Known rows, with every way that one mark hangs from another
q573[q738]: [  1  -3   5   2  -5   0   6  -6   3   0   5  -2  -5  -2   2  -3  -6   0
  -2   2   5  15   4  -6  -7  -2   7  -4  -8  -8 -14  -4   0   2]
q999[q526[q153[q84[q573[q738]]]]]: [  9   2   4  -7  -7   2   3  -6  -1  14   6 -16 -14   0   8  -3   3  19
  -4  17  -1  28   6  26  -8   4  -5   1   0  -8 -17   0   4  -1]
q84[q358 q573[q700 q738]]: [-13  -4  13  -1   2   5   1 -10  -3 -16   9   7   3   3  -6   0  12  -6
  -4  12  12  11  -2   4   3  -1  12   4  11   0  -4   1   0   4]
q84[q153 q358 q573[q738[q821]]]: [-10   4  26  -1   2   5   8   2   5 -20   8   7  -6   2  -2  -2  10  15
  -1   1  -8   7   1  24   2   5  -1   0  14   3   3   4   3   0]
q358[q738]: [  6   4  -8   5  -7   0   6 -11   0  -9 -12  -8  -3  -1   3   2  -2 -13
   1   0  -3  -4   4 -18  -7  -6   2  -4 -13  -6 -17  -5   0   5]
q526[q153 q999]: [  8  -3  -8  -2  -7  -8   6 -24   7   2  16 -19  -8   0   7  -3   2  21
  -5   5   2   3   0 -21  -8  -1   1  -1  -7  -9 -23  -9   0   2]
q700[q821]: [ 12   5 -25   2  -3  -4  -1  -3  -6  -9  15  -6  -2   4   6  -2 -14 -12
   2  -2  -3  -5   0 -17   1  -2 -11  -4  -8   1 -19  -6   2   1]
q700[q573[q84[q153[q526]]] q821[q738[q358]]]: [ 22  11   3   3  11  -4  -2  19 -12  14  -8  -1   3   7   0   3 -21  -7
   0 -21 -10 -30  -6   0   8   5  -2  -2  -2  12  14   3   0   6]
q153[q84[q573[q700 q738] q821] q526[q999]]: [ -7 -10  -2  -4  -2  -1  -2  -7  18   8  20  -4  -3  -5   1   0  11   4
  -3  14  -4   7   0  44   1   0   6   3  10  17  10   0   1   2]
q358[q738[q153[q526[q999]] q573[q84] q821]]: [ 12   4  -1   4  -1  -1   9  -6   6   7 -29   3  -2  -6  -4   6   5   8
   4 -12  -3 -16   1 -14  -8   0  -7  -4  -8  -7  15   2  -4  -8]
q153[q84 q526]: [ -3  -6 -21 -11  -2  -5  -8  12  17  10  20 -13  -8   0   9   0   0   7
  -1  10 -13   6   4  23  -5  -1 -14  -2  -3   4   0  -1   3  -2]
q526[q999]: [ -3  -1 -19   0  -7  -8   6 -16   9 -11  27 -11  -6  -3   8  -1   2  10
  -5   1   1   2  -1 -39  -8  -3   1  -4 -12  -8 -20 -13  -4   4]
q700[q358[q738[q573 q821]]]: [ 16   3  -4   6  -2   0   4  -4 -18 -12 -19  -5   1   2   1   3  -4   1
   0 -12   3 -13  -2 -30  -2  -5   4  -2  -4   1 -10  -2  -4   6]
q84[q358[q738]]: [ -9   5  -9   0  -3   1   1  -7 -12 -18   0  -2   4   1  -1   2   6  -5
   0   5   1  -1   2  -7  -3  -4   3   0  -6   1 -18  -5  -1   5]
q573[q700[q358] q738[q153[q84] q821]]: [ -6  -8  13   1   1   4  -1   1   1  -1 -20   5   7  -2  -5  -3   3  -2
  -2   0  10  12  -1 -18   3   7  11   6  -1  -7   5   5  -4   0]
q153[q84[q358[q700[q573] q738] q821] q526]: [-11   1 -16  -4  -2   4 -11  10  -3   2   7  -2   7  -3  -1   3   4  -2
   3   5  -8  -2   1  47   4  -2   3   1   5  21   0   1   4   4]
q999[q526[q153[q84[q358 q821]]]]: [  2   3  -6  -7  -7   1  -2  -4  -8   9  10 -14  -8   0   7  -3   5  15
  -1  19  -2  27   5  27  -5   3  -8   3  -1  -2 -22  -1   4  -1]
q84[q573[q700 q738]]: [  1  -6  10   2  -1   3   4 -11  10  -7   5   2  -4   2  -1  -1   4 -12
  -4   8   8  11   0  -9  -1  -3   7   0   6  -9  -3   0   2   2]
q821[q738[q573[q84[q153[q526]] q700]]]: [ 10  -1  -1   7   1  -7   1   4   6   8 -14   1  -1   3   1   1  -4  -6
  -2  -4  -3  -6  -1 -16   0   3  -1  -2   0  -5  13   5  -2   1]
q358[q738[q153[q84[q573]]]]: [ -1   6   3  -2  -5   2   4   1   5 -14 -23  -1  -9   0   3   2   4  -3
   6   1  -3   5   4  -1  -7  -6  -9  -2  -5  -7  -3   1   2  -2]
q738[q358 q573[q84[q153[q526]] q700] q821]: [  5  -2  -5  10  10  -5   4  12  -1  19 -18  -2   4   0 -11   4   5  10
  -2 -14  -8 -15  -1 -22   5  11 -11   6  13  -9  27  10 -12 -11]
q573[q84[q358] q700]: [-17  -9  -3  -3   8  -2 -12   1   5   2   9   4  14   2  -6  -2   6 -15
  -5  13  12  -2  -2 -20   4   0   0   7  -2  -6   4  -2  -5  -7]
q153[q526[q999]]: [  3  -6 -28  -7  -5  -8   2 -15  15   9  33 -12  -5  -5  10   2   0  10
  -4   2  -7 -13  -1 -22  -7  -1  -3  -7 -15  -2  -5 -10  -1   3]
q821[q738[q153[q526] q358[q700[q573[q84]]]]]: [  6   9  -6   1   5  -2   1  17  -6  13 -15   0  -2   0  -1   3 -10  -3
   4 -14  -6 -13  -2 -27   1   2  -6  -1  -9  -7  15   7  -6   3]
q84[q153 q358[q738] q573 q821]: [-13   7  19   3  -2   7   4  -3  -5 -31  -1  11  -1   2  -2   1  13  -5
   7   5  -9  -2   2  40   6  -5  -2   2  17  18   1   3   7   3]
q999[q526[q153[q84[q358[q700] q573]]]]: [  3   5  -6  -7  -6   2  -2  -3  -6   8  11 -15 -10   0   7  -2   5  18
  -3  16  -1  24   4  19  -4   4  -6   2   2  -8 -20   0   3  -1]
q821[q738[q153 q358[q700]]]: [  1  11 -10   6   0  -2   5  13  -9  -2 -16  -2  -6   1   1   0  -8  -5
   5 -10  -5   0   0 -38   0   2  -7   0  -8 -13   1   6  -7   5]
q358[q700 q738[q153[q526] q573[q84] q821]]: [ 11   7 -12  10  -1   3   3   0   2   7 -32   6   4  -8  -6   6  -2   2
   5 -20  -1 -19   0 -25  -2   2  -2  -7  -4 -12  14   5  -3  -9]
q84[q153 q358[q700] q573[q738] q821]: [-18   4  19   4  -1   9   1   2  -4 -26  10  17   2  -1  -4  -3   7   3
   4   0  -1   8   0  38  10  -1   8   0  23  13   1   4   6   1]
q573[q84 q700[q821] q738]: [  2 -10  10   5   8   0  -5  -7   4  16  -6   6  12  -1  -9  -3  -8 -19
  -5   6  15  -3  -1  -3   6   5  13   4  -3  -1   9   0  -5  -7]
q700[q573[q84[q153[q526] q358 q821] q738]]: [ -2  -1  24  -4   6   3  -4  12  -1   8   3  11   6   1  -3   1  -6   2
  -1 -10   2  -7  -2  24   1  -2   8  -2   2   9  10  -1   5   1]
q526[q153[q84[q573]]]: [  7  -1   6  -5  -3  -2  -3   1   8   0   2 -16 -14   7   5  -4   1  12
   1  11  -3  20   5  25  -6  -4 -15   2   8  -6 -15   2   6  -4]

Rows
[  5   3  -4   2   2   0   2  -3   1 -10  -1   1  -5   6   0   1   0 -17
   1   2   1  -2  -2 -22   4  -1  -7   2   6  -6   2   4  -1   2]  q84[q573[q700[q821[q738[q153 q358]]]]]
[  3  10 -18   9   1   0   8  18 -13  -1 -27   4  -5  -2  -8   4   1  19
   8 -27  -2  -1   0 -46  -1   5 -20  -1   9 -23  13  10  -9 -10]  q738[q153 q358[q700] q573 q821]
[  1   4 -10  -5  -7   3  -3  -3 -10   9  10 -13  -6  -1   6  -3   4  15
  -2  16  -1  25   4  22  -3   4  -5   3   0  -4 -22  -1   3  -1]  q999[q526[q153[q84[q358[q700] q821]]]]
[  2  -4   0   4   9  -6  -7   3  11   6  -4   3   8   4  -1  -3  -8 -20
  -3   2  -2 -15  -3 -17  10   8  -2   3  -2  -1  14   3  -2  -6]  q573[q84[q153] q700[q821[q738]]]
[  0   1  -6   4  -6  -5   5  -3  12  -1  12   0  -3  -3   8  -2  -2   0
   3  -2 -19 -10   0  12   3   2  -1  -4  -4  13   5   0   4   6]  q84[q153[q526[q999]] q821[q738]]
[ -5  -7  19  -5   4   2   0   0  10  18  -1  14   2  -8  -5  -2  -2   5
   5   2   9   3   2  21  -4  -2  -2  -1  -7   3  20   0  -3 -13]  q573[q84[q821] q738[q153[q526[q999]]]]
[  1   0  11  -5   1   2   9  -5   6  -1   6   1 -14  -1   1   1   5  12
   1  -1   1   4   0  -4  -6  -2  -4  -2   4  -6   8   1  -3  -1]  q84[q573[q738[q153[q526[q999]] q358]]]
[  6  -9  -1   5   0   1  -2 -14 -12  -2  -6   1  10   2  -1  -2  -9 -15
  -5   0  14  -3  -5 -25   8   4  23   3  -2   3  -7  -2  -2   8]  q573[q700[q358 q821] q738]
[ -2  -9   3   0   9   0 -13   4  -1  10  -7  10  15   1  -4  -1  -2 -24
   1   5  10 -13  -5 -16   9  -3   2   8  -4   7  19   3  -5  -3]  q573[q84[q821[q738[q153[q526]]]] q700[q358]]
[-22 -12  26   2   7   4  -6  -1   5   5  -5  16  16  -2 -11  -4   7 -10
  -2  10  10   4   0  23   9   6  16   8   8   7  16   3  -2  -7]  q573[q84[q153 q358 q821] q700 q738]
[  5   8 -21   9  -5   4   7 -10   5   0 -16  -2   4 -11  -2   3  -1  -2
   2 -15  -6 -19   0 -37  -2   3   5  -6 -16 -11  -1   0  -3   0]  q358[q700 q738[q153[q526[q999]] q821]]
[ -5   0  -2   3   1  -3  -4  11  -3  -9  -1  11   0   3  -2   1   1  10
   3  -7   4   1   0   3   1  -3  -9  -4  15  -2   8   1   1 -11]  q738[q573[q84[q153 q358[q700] q821]]]
[-2  1 12 -7 -1  4 -2 12 -4 -1 -2  7  0  1  1  2 -4  4  1 -9  4  7 -2 14
 -3 -4  5 -3  0  2  1 -1  8  5]  q700[q573[q738[q153[q84[q358 q821] q526]]]]
[ -3  -3  -2   5  -3   4  -1  -9   5 -16  13   7   1   2  -1  -1   5 -26
   3  11   4   9   0   2   4 -10  -3   4  10   2  -6   1   5   2]  q84[q573[q700] q821]
[  2  -8  -7   2   1  -6  -4   1   5   1  -6   4   1   4  -1   2   2  -2
  -3  -2  11   2  -1 -26  -2  -3  -5  -1   8 -14   7  -1  -1  -9]  q738[q573[q84 q700]]
[-16  -3 -12 -10  -2  -5   0  -3  10  -9  29  -3  -2  -1   9   0   9  22
  -3   2 -14 -12  -2  -3   0   6  -3  -5  -1   4   0  -6   2   2]  q84[q153[q526[q999]] q358]
[ -9   8  -5   0  -2   3   4  -3 -10 -17 -10   2   4  -2  -4   2   8  -2
   4   1  -1  -1   2 -10  -3  -1  -5   1  -8  -3 -11  -1  -2   1]  q84[q358[q738[q153 q821]]]
[ -6 -14  16   2   6   0  -4  -5  12  16  -5   5  10  -2  -8  -3  -1 -14
  -6   9  16   6   1  -9   1   3  14   5  -4  -9  10   0  -5  -7]  q573[q84 q700 q738]
[-4 -5 -8 -2 -1 -3 -3 -3 17  6 17 -6 -3 -3  2  1 10 -2 -2 13 -9  2 -1 36
  2  0  1  4  7 18  9  2  0  5]  q153[q84[q573[q700] q821[q738]] q526[q999]]
[ -5  -5  28   2   3   2   0   6  10   8  -1  11   1  -3  -4  -6  -6   1
   2   2   2   7   5  31   0   0   0   0   1   4  11   1   0 -11]  q573[q84[q153 q821] q738]
[-3 -1 21 -7  6  5 -5 13 -5  8 -2 14  6  0 -5  2 -5  1  2 -9  9 -3 -3 16
 -1 -5  4 -2 -1  5 12 -1  5 -2]  q700[q573[q84[q358 q821] q738[q153[q526]]]]
[ 20  15  -6   4   4  -3   2  15 -21  -2 -14   0  -1   8   2   3 -20 -11
   4 -22  -4 -16  -6 -21   5   1  -3  -3  -5   3  -2   2   2  11]  q700[q573 q821[q738[q153 q358]]]
[-15   1  -4   0  -5   1   3 -12  -1 -11   9   4   6  -5   2   2  11   6
   3   3 -14 -17   0  29   5   1   6  -1   2  21   2  -3   4   5]  q84[q153[q526[q999]] q358[q738] q821]
[ 18   7   0   4   3   0   3   6 -21   3  -4  -2   1   5  -1   2 -20  -6
  -1 -19   2 -10  -4  -6   3   1   9  -3  -1   6  -8  -2   2  10]  q700[q573[q738[q358]] q821]
[ 16   4   6  -1   0   2  -2   4 -21 -12 -14  -4   4   6   5   5 -11  -5
  -2 -19   5 -20  -6 -32   0  -9  14  -3  -7   5 -12  -6   3  16]  q700[q358[q738] q573]
[-12  -5 -19 -13   0  -3 -10  12   8   4  23  -9  -3   1   5   1   6  11
  -1  13 -10   6   2  32  -2   0 -11   1   1  10  -1  -1   2  -1]  q153[q84[q358] q526]
[  5   6  -3  -4  -7   1   0  -3 -10  11   4 -14  -7   0   6  -3   4  13
  -1  19  -3  26   5  29  -4   4  -6   4  -2  -1 -20   1   3   2]  q999[q526[q153[q84[q358 q821[q738]]]]]
[-1  1 22 -1  6  4 -4 11 -9  3  1 10  8  1 -6  1 -7 -5 -1 -7 11  1 -2 17
  0 -6 10  0  0  6  0 -2  3  2]  q700[q573[q84[q358 q821] q738]]
